What can hang from each mark:
A: Q
S: A L
L: K Q
K: A B L
B: K Q S
Q: L

In the rows, zero is written as 128.
Known rows, with every way that one mark hangs from another:
Q{L{K{A B}}}: [125  96 171 118 154 106 196 140 111 139 138 144 142 102 103 127 136 145
 115 146]
S{A{Q} L{K}}: [150  90 210 125 158 121  85 101 141 153 114 184 102 140 127 126 120 148
  70  99]
K{B L}: [133 120 164 114 145 114 125 136 129 143 126 119 116  90 193 119 126 158
  66  96]
B{S}: [166 129  56 168 118 116 123 102 137 144 117 150 123 128 108 127  94 131
  89 103]
S{A L{K Q}}: [145  89 215 108 159 134 113  98 122 163 115 172  76  98 108 111 116 167
  78 152]
S{A{Q}}: [154 131 168 152 145 125  83  93 163 141 113 123 116 152 141 131 120 144
  85  86]
Q{L{K{A B{S}}}}: [145 109  91 127 135 103 193 145 105 149 136 149 148 118  88 122 133 130
 108 149]
L{K Q}: [132  60 148  98 140 103 134 104  86 144 120 148  91 119  87 116 123 157
  86 144]
S{A{Q} L{K{B}}}: [132  87 244 100 163 111 101 117 135 161 139 175  98 133 144 120 132 139
  60  89]
S{A L{Q}}: [158 122 208 147 155 150 108  89 152 159 111 160  76  92 135 113 114 171
  79 139]
S{A{Q{L{K}}}}: [147 103 174 170 154 122  88 106 129 137 115 134 144 150  98 136 130 153
 116 131]
B{Q{L}}: [128 134 111 221 132 126 116 105 143 140 113 171 133 128 100 126 121 154
 148 107]
K{B}: [129 112 172 132 144 109 140 112 134 138 145 138 111 106 140 125 108 136
  82  91]
L{K{A B} Q}: [120  66 176  40 150  97 201 133  90 152 135 135  89 108 110 110 155 146
  75 141]
L{K{A B{Q}}}: [ 97 101 146  69 142  88 186 135 123 157 131 170  99 125 111 111 152 126
 104  85]
L{K}: [133  81 143 118 142 104 128 107 110 139 123 158 115 116  96 128 101 144
  91 114]
B{K{L}}: [144 133 108 126 137 129 106 101 136 136  91  95 136 110 161 122 111 157
  69 111]
L{K{B}}: [116  79 176  92 147  90 146 122 106 142 146 150 111 110 111 123 111 132
  81 104]
S{A L}: [159 144 205 169 155 148 101  92 177 151 114 169 104  90 146 127  88 155
  86 109]
A{Q{L{K{B{S}}}}}: [144  77  96 155 130  92 122 133  91 145 143 157 148 167  91 125 141 128
  97 121]
Q{L{K{B}}}: [120  85 175 147 151 103 144 127 100 136 148 150 140 106  98 128 116 146
 113 139]

Rows:
[137 180  96 206 126 129 111 119 162 160 131 140 135 133 111 115 126 130
 134 106]  K{B{Q{L} S{A}}}
[164  76  96  89 134 119 178 122  99 166 106 197  85 113  92 107 140 152
  69 157]  B{S{L{K{A} Q}}}
[163 147 116 122 133 121  83 134 148 158 117 100 123 148 195 115 146 142
  54  85]  K{B{S{A{Q}}} L}
[141  67 142 170 143 105 108 110 102 130 119 161 146 157  89 134 131 153
 113 126]  A{Q{L{K}}}
[103  95 180  79 151 100 181 135 130 169 129 219  87 109 126 108 149 136
  90  86]  S{L{K{A B{Q}}}}
[160 111 124 103 140 119 135 132 139 141  87 126 122 137 191 126 162 166
  67  94]  K{A{Q} L}
[109 135 138 110 138 105 181 126 152 153 129 160 101 120 141 111 148 130
 105  73]  K{A B{Q}}
[147 135 128 157 143 117 126 128 126 151 141 127 146 117  90 124 109 132
 111 148]  Q{L{K{B{S{A}}}}}
[115 142 132  89 138 111 166 149 146 158 107 141 104 107 194 109 166 154
  89  77]  K{A B{Q} L}
[115 100 117 182 137 109 119 113 115 143 116 184 133 132  72 125 126 151
 147 121]  B{Q{L{K}}}
[162 124 203 165 151 139  80  92 169 151 110 171 103 136 155 128 116 154
  74  87]  S{A{Q} L}
[128 154  78 102 133 127 145 114 155 150  72 114 126 126 161 110 153 154
  89  92]  B{K{A L} Q}
[146 108 114 105 136 132 111  98 110 142  90  84 113 111 151 110 135 172
  64 143]  B{K{L{Q}}}
[150 119 108  73 138 134 160 110 119 144  78  78 113 107 158 107 155 173
  65 149]  B{K{A L{Q}}}
[142 161   4 131 113 119 160  97 156 153  90 136 129 156  94 111 131 115
 102  91]  B{K{A} Q S}
[140  79  96  51 130  94 198 138  85 160 135 139  94 125  94 106 153 132
  71 146]  L{K{A B{S}} Q}
[167 115  94 181 135 119  87 111 126 145 114 138 151 169  82 132 127 139
 111 134]  B{S{A{Q{L{K}}}}}
[137 101 164  97 143 101 168 124 140 141 131 134 115 146 158 124 153 131
  73  76]  K{A{Q} B}
[164 124 128 141 142 129 106 107 142 163 114 185 109 108 103 121  91 135
  78 125]  B{S{A L{K}}}
[122 144  83 134 129 124  97 104 145 148  83 119 124 130 154 111 131 152
  90  86]  B{K{L} Q}
[135  69 103  83 129  92 148 125  76 160 145 144  92 129  88 106 132 132
  70 138]  L{K{B{S}} Q}
[165 176  67 153 129 137 100  80 165 145 103  90 140 134 102 121  87 120
  85 117]  B{K S{A}}
[128  98 207 146 158 109 104 121 123 142 141 126 142 144 115 128 140 145
 105 121]  S{A{Q{L{K{B}}}}}
[140 149  69 191 129 122 100 113 139 158 111 160 138 142  65 121 121 137
 145 129]  B{Q{L{K}} S{A}}
[111 106  72 112 121  85 133 130 110 165 138 180 105 146  90 108 130 114
  97  82]  L{K{B{Q S}}}
[153 119 125 156 131 119 135 118 138 161 139 191 106 106 140 115 102 128
  64  96]  K{B{S{L}}}
